Every row comes from one small tree of marks. The marks that hang from a mark follow it in brackets, in alphabetical order. Every link used is in the known rows. Which tree was each row made from?
In the rows, zero is written as 128.
Known rows:
fudazu{sasafer{lepi}}: [141 137 138 105  90 130 102 140 133 142 125 106 134 117 111 108  84 183
 136 127 152 181 152  96 104]
medi{migif{fudazu{sasafer{lepi}} luzov}}: [ 84 122 120 129 103 134  98 134 135 131 131  87 126 121 138 116  90 141
 140 139 116 205 116 188 117]
migif{fudazu}: [198 135 131 113 160 126 141 123 122 106 129 153 131 130 129 154 116 125
 125 112 129 102 157 131  99]
pofaf{mapap migif{fudazu lepi{sasafer}}}: [ 84 121  94  90 171 135 119 145 124 105 141 173 136 114 153 112 121 146
  92 115 104  67 148 166 141]
lepi{migif{luzov} sasafer{fudazu}}: [147 122 141 161 134 134 132 123 129 133 124  85 121 154 128 129 104 108
 131 139 116 135 111 160 155]
luzov{migif{fudazu}}: [184 137 121 145 207 123 168 116 128 112 130 169 134 137 142 149 141 128
 121 104 133  74 160 134 104]
mapap{pofaf}: [198 145 146 124 122 116 154 114 114  82  99 143 140 125 111 129  88  86
 120  86 153 116 157  60 105]
pofaf{mapap{medi} migif{fudazu lepi} sasafer}: [ 53 134 114  83  93 131 142 153 124 114 146 173 130  90 151 119 181 116
 113 139 117 100 156 149 136]
lepi{sasafer{fudazu luzov}}: [168 116 149 131 127 132 108 127 119 157 125 104 102 150 110 133 132 114
 123 125 118 132 113  96 121]
mapap{medi{migif{fudazu lepi{sasafer}}}}: [103 127 108 113 126 130 106 134 116 123 125 153 151 113 106 133 166  99
 120 146 125 112 111 131 156]
medi{migif{fudazu lepi{sasafer} luzov}}: [ 89 115 112 138 149 133  96 133 126  98 131 115 142 129 133 129 119 129
 129 135  99 119 102 199 149]
mapap{medi{sasafer} pofaf{migif}}: [136 156 140 154 122 102 160 101 111 115  99 136 156 111  90 113 162  78
 110 106 158 145 130  65 157]
mapap{medi{sasafer{lepi luzov}}}: [120 115 156 124  43 119 105 129 129 170 123  89 104 124  84 130 179  97
 146 156 149 207  83  90 140]
lepi{migif sasafer{fudazu}}: [171 137 130 144 155 134 136 120 128 147 120 122 135 147 119 131 100 142
 123 130 130 105 128 112 142]
medi{sasafer{fudazu lepi{migif} luzov}}: [139 107 141 146 115 130 114 127 154 185 136  77  93 144 117 138 111 129
 146 165 125 185  84 115 123]
lepi{sasafer{fudazu luzov{migif}}}: [148 117 139 165 173 129 132 121 125 165 125 116 101 158 123 132 157 113
 119 118 123 104 111 102 125]
fudazu{sasafer{lepi luzov}}: [119 121 146 105  63 129  94 142 134 161 134  89 108 131 114 112 101 161
 145 137 138 192 120  97 111]
medi{migif}: [150 142 120 146 130 127 160 103 111 119 101 157 155 127 135 137 107 161
 127 106 151  93 137  82 117]
pofaf{mapap sasafer{fudazu}}: [129 141 141  93  88 140 140 141 124 130 126 132 115 111 151 114 134 145
 121 119 121 139 167 107  93]
pofaf{mapap{medi{migif{lepi}}}}: [ 77 127 114  83  54 134 147 131 110 107 114 179 129 100 141 121 149  85
 117 131 145 128 131  68 135]
pofaf{mapap{medi} sasafer{lepi}}: [ 80 140 144  86   4 135 130 154 120 142 115 132 116  98 124 109 162 116
 133 140 154 175 142 105 119]
luzov{migif{fudazu{sasafer}}}: [146 148 116 131 187 125 137 122 135 127 145 147 144 130 137 120 140 153
 123 108 128 118 164 135 115]
lepi{migif sasafer}: [146 149 124 148 133 130 144 115 119 137 116 132 158 146 116 121 108 162
 131 117 142  81 125 123 165]
medi{migif sasafer}: [124 148 118 155 134 123 137  98 121 135 107 133 168 123 122 121 137 186
 134 114 142 134 115 100 141]
pofaf{migif{lepi luzov}}: [111 116 133 150 152 121 145 129 127  87 130 131 134 129 144 137  95 153
 131 129 129  98 134 145 130]
migif{fudazu lepi}: [177 121 124  89 169 128 116 140 136  87 143 159 131 118 131 150 106 131
 128 130 120  92 156 131  97]
luzov{migif{fudazu lepi}}: [154 123 115 130 209 125 144 134 141  95 146 174 131 126 145 150 132 132
 127 123 125  62 160 139 103]
fudazu{sasafer}: [152 152 138 107 107 125 120 125 121 125 125 124 152 123 116 109 107 177
 132 109 142 150 160  84 121]

Write each row's tree:
[ 89 118 125 155  90 127 111 114 132 169 114  98 122 131 117 125 126 162
 145 138 137 174  76 105 130] -> medi{migif sasafer{lepi luzov}}
[140 104 122 129 182 125 134 135 143 116 154 153 102 141 146 155 150  99
 133 131 113  70 129 135 110] -> sasafer{luzov{migif{fudazu lepi}}}
[153 108 137 111 146 126 111 143 137  74 147 121 116 125 139 149 106  99
 142 140 107 120 138 184 112] -> migif{fudazu lepi luzov}
[121 120 131  93 124 127  81 148 144  91 158  95 128 118 133 120 107 130
 139 140 101 168 143 183 123] -> migif{fudazu{sasafer} lepi luzov}
[ 85 117 114 143 150 125 102 122 143  97 140 104 143 119 138 132 137 135
 141 143 100 151  99 196 144] -> medi{migif{fudazu lepi luzov} sasafer}
[160 106 149 150 116 135 143 132 143 134 125  83  92 143 139 149  63 107
 144 158 133 175 113 149 109] -> sasafer{fudazu lepi{migif{luzov}}}
[161 119 130 152 179 123 157 117 130 132 139 152 103 150 142 154 156  95
 129 111 124  82 130 134 112] -> sasafer{luzov{migif{fudazu}}}
[131 121 140 103 105 130  87 147 140 123 146  77 114 124 126 122  96 132
 141 140 115 212 133 191 108] -> migif{fudazu{sasafer{lepi}} luzov}
[131 110 139 159 127 125 146 127 134 150 122 127  96 146 131 142 131 127
 137 126 152 115 112 102 103] -> sasafer{lepi luzov{migif}}
[121 126 131 170 149 125 136 118 119 149 121 131 125 158 122 122 166 132
 125 107 135  85 111 114 150] -> lepi{sasafer{luzov{migif}}}
[132 132 131 150 106 131 135 117 120 155 123 113 128 160 117 127 118 132
 138 127 126  90  94 121 172] -> lepi{migif sasafer{luzov}}
[157 124 133 143 143 131 123 127 154 162 127  95 121 131 119 135  94 158
 139 158 138 178 119 114 117] -> medi{sasafer{fudazu lepi{migif}}}
[138 124 123 156 179 127 132 121 124 146 136 135 120 155 126 134 172 110
 120 111 112  79 113 157 140] -> lepi{sasafer{luzov{migif{fudazu}}}}
[126 137 124 132  96 116 123 118 127 130 103 124 138 101  91 126 147  44
 123 132 144 203 103 109 131] -> mapap{medi{migif{fudazu} sasafer{lepi}} pofaf}
[130 125 107 136 213 128 114 139 137 108 143 155 144 133 130 129 147 141
 116 122 118  63 143 159 132] -> luzov{migif{fudazu lepi{sasafer}}}
[ 66 127  98  77  89 139 112 141 113 113 128 166 135 102 130 119 170  74
 102 134 118 124 117 136 156] -> pofaf{mapap{medi{migif{fudazu lepi{sasafer}}}}}
[102 124 134 123  62 131 114 138 140 171 138  95 115 141 122 115  87 155
 153 147 136 177 108 111 137] -> fudazu{sasafer{lepi{migif} luzov}}
[ 49 141 132 139  80 130 164 129 115 111 122 125 133 119 169 102 135 160
 125 109 120 117 143 176 141] -> pofaf{mapap migif{luzov} sasafer}
[134 123 126 149 140 131 111 118 139 162 112 106 130 117 120 131 106 172
 130 143 141 187 111  99  99] -> medi{migif sasafer{fudazu lepi}}
[ 74 127 121 101 130 138 136 150 133 122 138 152 124 103 167 112 126 169
 114 132 114 101 167 118  98] -> pofaf{mapap migif{lepi} sasafer{fudazu}}
[136 149 114 120 179 122 135 122 124 132 141 146 152 122 138 120 116 178
 112 109 123 115 165 140 124] -> pofaf{migif{fudazu{sasafer}}}
[138 135 136 129 123 110 160 126 112  83 108 165 141 105 103 129 125  61
 113 115 160 100 148  53 134] -> mapap{medi pofaf{migif{lepi}}}
[137 131 126 150 143 131 131 123 128 117 133 104 136 151 130 132 112 106
 135 130 104 111 109 214 170] -> lepi{migif{fudazu luzov} sasafer}
[119 144 137  86  55 124 136 121 115 131 117 140 132 108 114 108 185  98
 115 119 146 176 130  85 153] -> pofaf{mapap{medi{sasafer}}}
[164 141 113 132 163 132 136 120 127 130 132 142 151 145 124 136 109 135
 124 123 119  76 128 164 158] -> lepi{migif{fudazu} sasafer}
[143 107 147 128 140 133  87 145 132 103 132  85 112 133 121 127 106 118
 130 144 106 147 122 150 125] -> migif{lepi{sasafer{fudazu}} luzov}
[142 125 120 135 136 132 126 121 127 152 140 122 122 158 123 140 127 104
 132 130 107  85  98 166 163] -> lepi{migif{fudazu} sasafer{luzov}}
[130 145 139 159 162 127 154 124 124 144 123 132 140 122 139 130 128 190
 124 124 133  97 162 111 102] -> pofaf{migif sasafer{fudazu}}
[134 122 131 155 129 127 122 103 130 168 120 101 115 138 125 135 148 135
 133 132 120 167  91  87 122] -> medi{migif sasafer{fudazu luzov}}
[ 43 137 108  78  57 137 129 148 123 117 135 167 135  88 146 120 185  98
 126 144 115 123 135 137 135] -> pofaf{mapap{medi{migif{fudazu lepi}}} sasafer}
